Each row comes from the steps of one walk. Every step used is in the known rows, and no mark comes twice. Write the walk behind each row, first mark first.
In the rows, 128 means zero.
Known rows:
n f w u l: 121  134  155  104  126  154  113  110  153  124  123  127  140  152  139  150  107  139  148  124  98  141  99  119  122  131  135  115  140  136  104  117  140  114  117  125  134  136  82  128  118  131  155  143  99
u l a h: 97  120  134  124  120  131  120  118  157  133  139  128  112  128  120  139  118  141  99  137  131  147  137  135  150  133  125  118  117  122  124  145  122  133  116  147  144  112  118  116  114  161  142  132  148
a b u: 125  135  128  114  135  117  111  120  149  134  139  141  135  126  121  129  103  143  117  125  127  100  141  122  129  136  148  150  126  120  122  100  143  119  120  129  139  124  101  114  138  142  136  145  133
f w u l: 117  131  143  110  127  147  137  104  153  127  133  112  131  159  137  134  106  129  137  124  107  130  107  133  128  133  122  111  129  135  109  135  148  125  131  122  131  127  85  122  132  118  153  130  112
b a h: 112  113  125  111  142  127  107  128  140  151  143  146  126  119  122  144  129  150  98  133  119  147  126  134  129  128  116  139  130  137  123  130  122  130  135  141  138  131  106  123  113  148  126  135  140
b f w u: 121  124  143  102  153  135  121  122  127  142  132  126  131  142  158  153  122  143  141  116  103  115  98  135  111  129  131  124  123  147  119  120  135  124  126  117  119  115  98  123  122  135  146  133  105
f b a: 136  111  123  114  138  124  126  116  139  152  151  144  142  124  108  121  133  156  123  125  113  126  113  126  128  125  125  131  132  140  133  119  141  135  140  153  131  132  96  132  133  129  140  125  126
f n a: 145  127  137  133  135  121  112  130  146  138  154  162  134  116  127  140  146  130  113  133  115  146  104  127  119  137  122  126  125  125  130  117  138  130  127  157  124  144  110  128  122  112  138  130  124
u l a b f: 102  129  129  114  115  118  115  104  153  147  144  135  132  118  134  131  100  155  96  130  142  118  142  125  138  135  139  131  111  122  145  122  132  121  98  147  141  108  110  117  126  150  157  128  153
y f: 134  134  121  119  112  129  128  135  132  141  136  119  140  127  121  109  136  141  142  123  124  132  133  136  131  108  126  132  129  138  124  123  112  126  137  125  109  142  137  127  131  117  134  136  123
h f w: 143  122  120  122  134  132  105  137  124  131  136  138  138  127  140  151  140  137  142  134  118  121  108  135  126  125  131  121  136  121  117  120  126  118  134  122  99  144  100  129  117  146  132  138  101
a h f b u l: 128  113  122  94  128  127  119  127  150  149  156  159  141  151  98  148  133  150  121  147  87  121  133  137  130  127  148  134  139  126  119  126  127  117  130  161  118  127  77  130  107  161  140  149  108
u l: 118  132  133  123  112  136  143  113  144  129  132  120  132  142  119  119  116  122  122  134  124  135  137  129  133  130  126  123  126  127  133  141  131  125  124  137  137  127  116  130  126  122  143  118  138
f w u l a: 108  127  149  118  127  144  128  100  163  130  134  114  117  146  140  137  95  135  129  123  121  125  107  135  146  137  123  103  117  122  109  137  152  132  121  128  137  116  83  109  132  134  164  131  121
w u b f: 118  130  132  109  140  141  120  117  125  157  133  135  141  143  132  142  107  148  135  103  109  122  118  123  112  142  136  130  130  150  150  132  148  114  111  139  128  107  106  125  121  130  149  143  116
f w: 128  123  130  128  139  135  122  126  134  125  132  118  128  134  138  136  130  134  141  126  128  122  106  136  128  124  133  122  125  134  123  115  129  124  136  116  120  134  115  121  130  139  130  132  120
f b u: 138  118  132  111  140  126  131  123  140  138  144  140  135  140  106  127  124  140  143  123  104  96  121  125  130  128  150  138  128  132  127  108  142  128  137  142  131  120  102  122  134  141  135  135  113
a h: 114  121  126  118  136  126  115  136  133  131  133  133  120  126  125  145  138  138  112  134  120  145  131  137  126  123  128  135  128  134  121  131  116  126  128  132  126  123  132  128  113  150  116  138  132
h f w u b: 142  128  125  118  141  147  102  122  136  142  141  138  147  147  132  153  114  147  147  114  105  123  97  132  123  139  135  118  148  134  124  126  157  106  125  126  105  132  77  122  122  138  146  154  89
h f b u y c: 160  105  126  112  132  122  127  142  113  157  143  174  128  155  103  112  134  142  146  124  88  111  129  132  137  132  160  143  174  149  103  130  152  117  136  142  120  120  67  135  128  145  129  141  88
a h f w u b: 128  120  121  108  148  144  88  132  139  145  144  147  140  145  130  168  126  157  131  121  97  141  97  140  119  134  135  125  145  141  117  127  143  106  122  131  104  126  83  122  108  160  132  166  92
n a h: 112  115  134  115  133  133  102  141  146  144  152  154  123  124  124  155  145  133  99  139  116  152  129  121  129  143  118  143  130  126  119  129  124  124  128  135  129  124  122  128  110  141  127  143  144
n a b f h: 130  115  133  101  142  117  96  125  147  151  158  157  152  112  142  148  145  148  108  129  120  128  116  115  114  142  133  140  120  133  141  97  147  119  113  153  111  120  112  134  113  137  149  133  125
l u b a h f: 122  121  116  109  140  121  83  140  141  171  159  162  148  120  106  150  104  153  106  123  109  150  129  123  146  152  137  134  144  132  153  139  131  105  123  148  131  130  81  121  82  165  137  154  136
f y u b a: 134  106  113  109  130  141  132  115  130  153  151  139  163  120  110  102  118  163  133  96  143  131  127  114  146  123  133  132  110  157  147  122  164  131  138  143  131  116  93  131  131  122  146  130  133
w f b: 131  120  113  127  134  117  113  115  123  138  143  133  142  127  123  132  139  154  144  124  107  117  105  130  121  110  141  125  139  156  122  117  133  131  129  143  106  113  121  133  132  117  147  129  113
u y c: 138  113  134  133  128  131  140  137  111  136  122  142  111  144  125  99  128  128  134  121  119  138  134  134  136  131  138  135  163  155  108  148  144  122  128  125  136  117  112  134  135  125  120  127  120
f h: 141  119  129  123  143  127  125  126  136  120  129  127  139  126  133  131  143  128  135  125  121  133  111  132  125  125  129  120  125  131  128  117  141  133  128  144  111  127  125  130  120  133  133  124  106
a b f w u l: 112  132  134  91  132  135  121  98  153  143  140  123  142  150  148  142  99  155  120  122  109  118  112  133  115  131  137  129  125  142  121  115  146  116  110  129  126  117  82  125  128  133  159  136  119
b a: 125  123  131  118  134  128  122  120  136  148  139  138  135  120  121  128  117  142  115  126  125  131  123  124  131  134  115  132  129  129  133  128  136  131  135  140  138  136  100  124  128  126  137  125  137
n a: 122  122  137  124  126  134  118  135  141  143  147  148  127  125  126  141  135  123  113  132  126  138  126  114  131  149  120  132  129  120  126  128  136  127  127  133  130  129  117  129  126  118  139  133  138
y e: 140  134  122  120  132  124  142  140  132  136  124  123  126  135  139  116  120  118  146  127  128  128  150  132  143  136  123  128  118  142  118  133  123  120  138  128  129  135  119  132  111  127  120  133  112
n a h f: 124  110  124  109  130  124  88  151  137  154  159  171  130  121  125  171  153  139  100  148  107  157  130  121  128  143  117  138  140  116  116  133  120  118  128  139  110  136  109  137  99  148  127  151  126
e y f: 146  127  110  119  117  133  141  142  133  140  133  118  144  120  137  90  118  135  146  128  115  140  147  136  144  100  122  129  135  144  119  115  118  121  148  129  100  140  132  142  130  118  115  134  131
l a h f b u: 129  106  122  107  143  112  96  137  144  151  155  168  124  123  109  161  132  161  118  134  103  111  126  133  144  131  147  133  126  116  113  115  129  131  127  153  118  117  86  117  108  183  136  153  107
y k: 126  138  134  130  125  129  136  137  129  143  127  128  132  123  135  121  122  136  133  127  136  133  125  128  115  126  132  129  117  118  111  130  130  140  134  129  138  137  132  125  136  115  131  138  126
n f: 131  130  137  120  124  134  102  133  127  122  117  142  134  123  130  144  127  137  140  128  120  137  121  111  123  127  140  135  139  131  123  113  124  117  117  127  130  140  125  134  114  140  131  141  117
a b f w: 124  127  122  109  141  121  105  120  133  142  141  129  140  121  150  139  125  160  125  122  130  107  108  135  117  126  145  141  121  144  135  99  128  112  114  122  117  123  111  123  124  154  135  135  127
h f n: 161  133  118  132  135  111  106  134  122  134  138  159  141  116  129  143  148  141  125  141  110  135  110  142  116  116  132  120  134  121  125  121  125  127  125  156  107  156  105  131  112  128  129  131  96
u l a h f: 110  117  125  118  118  124  104  127  145  140  146  148  121  125  121  155  125  143  99  147  121  150  142  136  149  132  124  118  126  110  119  146  117  125  116  151  125  124  103  121  103  165  143  139  133
l u y: 136  124  133  128  135  116  124  142  114  127  124  134  115  132  120  114  103  109  131  115  124  123  139  125  149  146  146  134  147  137  132  136  139  126  118  121  150  115  114  127  113  136  131  128  128
h f n a b u: 153  130  126  112  135  102  82  131  156  155  169  195  149  110  119  155  129  152  104  142  105  118  121  121  118  141  141  147  132  107  119  89  150  115  119  163  118  154  70  122  118  134  149  154  113
l a h f y: 129  106  115  122  130  121  90  146  120  129  143  162  123  114  126  155  146  161  118  142  130  136  139  126  147  107  127  117  125  131  120  131  122  134  114  140  110  111  103  128  100  169  120  138  119

Write each row's walk:
144  121  130  115  126  132  108  127  129  130  126  146  146  128  114  136  139  152  148  124  102  129  111  110  120  121  147  131  143  141  125  107  127  122  120  144  125  135  121  144  118  142  133  141  103 -> n f b
150  117  113  123  122  130  112  144  105  125  138  153  144  126  125  135  146  144  143  138  123  128  136  121  132  106  126  120  135  136  131  128  134  128  121  132  100  128  103  139  115  134  124  127  108 -> h f y
129  118  117  114  133  120  99  146  122  139  138  153  129  124  126  158  148  143  115  142  109  146  133  136  125  124  126  132  139  124  116  133  112  121  126  137  107  133  118  134  100  156  114  146  114 -> a h f
153  129  127  109  130  137  117  152  119  121  118  145  144  131  137  123  133  138  173  129  126  135  146  106  143  113  136  128  128  166  120  120  126  115  120  128  123  131  109  143  95  138  119  137  96 -> n f y e
130  117  123  115  135  132  122  134  100  133  136  140  138  126  136  132  144  148  143  128  128  118  132  120  120  107  133  131  117  157  151  123  130  129  115  131  116  107  118  137  113  141  127  118  126 -> b f y
129  129  149  110  140  146  98  123  138  123  118  134  136  140  147  158  118  145  155  119  101  131  93  121  119  126  136  121  140  139  99  105  139  116  120  114  126  138  95  128  120  136  144  150  91 -> n f w u
134  101  128  93  140  124  91  147  149  163  171  184  138  134  104  170  152  149  114  142  84  126  125  121  127  142  139  148  141  121  114  113  132  120  136  155  113  128  80  133  105  160  134  157  111 -> n a h f b u
141  130  124  121  122  117  121  150  118  139  133  126  129  131  112  95  109  122  144  110  121  125  142  133  153  125  143  139  149  147  125  133  124  123  130  121  132  126  119  125  118  125  137  136  125 -> l u y f
141  122  139  106  134  131  109  127  137  134  132  154  143  135  108  142  125  149  154  122  98  107  115  108  122  129  161  142  140  134  122  92  136  116  124  141  135  131  99  129  122  152  139  149  100 -> n f b u
131  117  128  114  118  125  123  115  155  149  157  153  136  139  102  135  111  145  127  136  108  103  134  127  151  137  147  122  128  108  127  124  145  127  124  160  130  120  73  118  123  156  161  137  112 -> h f b u l a
136  129  129  127  121  137  134  142  116  132  130  135  141  122  132  113  128  146  146  129  142  129  130  116  119  101  132  124  111  137  119  127  138  145  126  130  133  124  121  128  136  114  126  134  122 -> f y k
124  112  106  112  134  129  114  109  121  153  155  137  167  115  121  110  122  177  141  97  139  128  120  116  138  109  135  133  117  180  139  116  164  130  136  149  120  106  90  129  129  106  163  130  129 -> w f y u b a
137  122  129  109  145  150  96  114  143  165  152  149  151  139  128  152  105  160  136  113  105  128  94  128  126  144  124  122  146  138  127  123  162  111  136  137  114  141  52  119  120  136  155  151  98 -> h f w u b a
145  127  134  111  145  130  145  139  119  136  114  132  112  152  136  111  104  111  148  115  111  124  149  134  139  145  121  134  141  158  92  142  147  127  131  128  142  124  91  134  120  115  129  134  86 -> w u y e
140  107  106  109  133  119  101  140  126  145  146  157  136  130  111  153  160  157  121  141  97  136  122  136  123  115  137  133  143  134  120  128  115  125  130  148  101  131  113  140  106  156  117  144  101 -> a h f b
149  110  108  107  121  123  128  139  105  131  137  145  150  124  128  122  148  146  140  123  130  129  139  122  139  107  133  124  113  133  114  124  140  138  134  131  101  128  106  149  116  120  129  125  106 -> h f y u
153  116  110  117  128  120  117  132  123  140  144  152  145  131  115  136  150  147  137  133  106  120  120  130  123  120  137  125  142  126  126  123  127  127  130  146  102  135  108  145  120  136  128  132  97 -> h f b
93  121  145  114  128  129  119  118  165  137  146  137  113  133  114  144  104  136  104  135  123  125  141  130  152  141  138  130  115  117  122  132  131  129  121  146  155  110  93  102  117  167  149  142  148 -> b u l a h
141  131  128  121  146  113  119  127  118  141  136  150  136  116  142  143  144  145  125  129  114  126  104  140  106  116  137  126  117  143  147  113  120  129  121  158  122  135  121  126  114  134  135  120  114 -> b f n
126  125  126  124  135  141  117  114  142  156  147  138  146  124  111  123  106  148  121  114  131  132  119  119  134  143  128  137  136  142  155  129  149  114  132  148  137  128  99  119  130  134  144  137  142 -> u b a
127  124  124  117  142  116  114  116  131  143  149  141  142  134  116  135  126  153  152  122  99  94  111  127  123  118  155  138  137  154  118  105  140  127  133  145  118  109  99  123  133  127  153  137  109 -> w f b u
104  109  135  107  129  127  123  109  168  145  153  141  121  140  100  137  114  151  113  133  110  118  132  133  151  132  149  130  116  127  125  126  135  132  125  161  147  103  90  110  122  171  149  139  135 -> f b u l a h
124  117  120  108  130  131  131  112  142  162  146  129  154  122  115  111  110  152  120  95  140  133  124  125  140  145  132  138  113  139  141  123  157  126  144  145  139  130  100  124  135  121  150  137  140 -> y u b a
114  138  130  108  116  124  127  106  165  136  140  132  140  141  113  119  92  139  113  131  125  105  147  122  135  138  147  146  127  118  127  112  147  116  118  140  146  123  91  116  136  135  152  140  142 -> a b u l
159  136  123  116  135  106  106  130  135  143  142  155  142  120  105  98  119  158  131  117  117  102  128  146  123  106  157  159  141  149  112  87  141  121  125  158  126  144  91  113  140  129  140  151  104 -> a b u y f n
109  128  136  131  111  132  134  109  153  131  137  122  119  128  123  123  106  130  114  130  140  131  137  127  151  138  127  114  117  115  133  144  134  134  120  141  142  116  114  116  129  136  152  124  145 -> u l a
133  128  125  98  107  137  146  114  158  151  154  126  153  156  90  96  120  145  149  121  101  108  137  132  137  113  146  134  127  142  126  116  130  121  143  150  121  132  95  125  138  123  155  140  119 -> y f b u l
146  120  111  119  150  123  82  129  138  167  161  179  152  110  109  155  139  173  103  131  106  156  103  141  115  124  131  134  141  143  146  122  133  113  128  180  115  152  80  121  100  153  133  151  111 -> u b a h f n
119  115  133  112  147  129  86  133  143  138  141  144  113  128  146  179  128  155  119  129  105  136  105  142  140  129  121  112  129  119  90  128  131  131  119  128  112  123  84  116  105  167  136  153  99 -> l a h f w u
116  129  122  117  132  108  100  118  134  148  138  139  126  105  142  138  113  163  104  121  142  108  134  124  135  133  138  137  111  126  140  112  130  127  102  140  133  109  120  117  127  158  141  134  142 -> l a b f
125  110  138  96  146  138  83  142  149  151  160  163  126  138  142  187  144  143  114  138  86  149  102  129  121  143  114  126  141  127  91  126  136  118  130  127  106  137  79  130  102  142  137  159  101 -> n a h f w u
111  132  139  102  114  132  117  112  179  150  165  151  140  139  110  130  98  135  99  135  119  117  145  110  136  159  136  149  127  112  126  110  156  112  117  144  150  126  81  116  134  126  158  144  154 -> n a b u l
138  128  133  126  142  133  103  125  138  165  163  168  150  116  126  145  140  149  117  118  114  137  97  121  108  145  140  137  122  147  168  114  143  110  117  169  124  129  106  123  114  131  151  140  129 -> u b f n a
121  133  129  122  137  128  113  123  150  160  149  138  147  124  107  119  83  137  121  106  128  130  125  115  150  157  137  130  136  138  163  132  148  113  125  138  152  124  94  114  111  138  149  136  152 -> l u b a
150  117  137  105  141  132  124  130  124  135  125  126  138  141  122  108  134  133  152  108  101  133  116  142  124  112  125  129  146  157  100  121  153  136  132  144  103  128  105  131  132  107  147  133  75 -> w u y f h
109  133  126  127  105  123  118  102  164  131  139  128  127  120  122  119  96  150  98  129  149  122  143  125  151  135  134  125  119  114  130  125  141  127  106  144  145  117  110  117  139  141  152  131  151 -> u l a b
151  125  117  118  130  130  142  144  122  125  131  131  133  136  135  106  130  130  159  128  133  126  151  123  147  116  124  122  118  163  120  132  131  127  132  130  120  121  110  136  109  127  117  125  108 -> f y e
145  129  109  100  134  118  125  136  119  142  138  141  145  125  146  112  126  155  146  125  136  109  158  119  134  115  137  140  112  170  135  113  128  116  112  136  117  115  107  138  104  140  122  132  115 -> a b f y e
127  127  140  116  143  140  122  119  140  128  126  121  125  145  145  144  117  133  144  119  109  124  100  134  123  128  125  117  131  136  104  120  144  129  133  116  122  130  96  122  132  124  141  138  106 -> f w u
127  139  124  131  129  126  119  131  139  140  138  128  142  131  114  119  94  126  134  107  128  128  126  117  148  153  150  126  135  136  160  135  142  109  117  128  139  116  119  117  110  139  139  142  142 -> l u b
137  113  110  116  123  140  137  125  122  131  138  126  156  129  118  103  126  151  146  97  147  126  128  117  140  118  143  130  110  154  144  123  158  126  130  133  120  107  114  135  131  123  138  132  124 -> f y u b
95  122  144  113  122  135  121  110  162  135  136  130  112  139  127  149  103  142  100  130  116  149  131  136  146  137  119  114  119  123  108  152  138  138  111  143  146  108  99  115  120  143  150  136  134 -> w u l a h
115  109  113  107  149  114  95  115  135  162  156  149  142  117  115  147  141  179  116  131  99  138  102  134  122  110  128  135  141  169  117  116  124  133  136  158  117  116  102  130  118  137  145  133  125 -> w f b a h
128  129  136  122  143  153  115  111  145  135  133  120  138  148  134  139  104  144  147  106  114  122  94  130  124  139  137  120  137  145  128  123  159  113  125  122  124  119  92  115  135  131  146  150  106 -> f w u b
149  124  124  123  140  128  143  146  113  133  118  132  116  139  132  103  115  111  148  119  130  123  156  137  144  141  131  143  138  158  112  138  132  121  135  131  138  128  111  134  117  132  120  131  100 -> u y e
124  124  126  117  121  122  101  125  154  144  152  150  137  117  126  137  124  144  98  128  130  131  134  110  130  144  126  144  131  119  125  109  142  119  116  134  131  131  115  130  131  122  139  142  147 -> n a b
144  121  140  116  140  132  100  131  135  115  118  140  147  121  133  145  143  136  147  126  112  144  104  117  119  125  140  125  137  132  124  100  136  121  119  144  116  139  122  136  106  143  136  134  91 -> n f h
113  112  127  102  114  128  145  112  126  141  143  127  139  123  135  114  123  151  126  114  147  122  145  123  154  118  138  116  84  141  141  131  140  143  116  145  136  94  107  131  120  133  161  112  140 -> b f y u l a
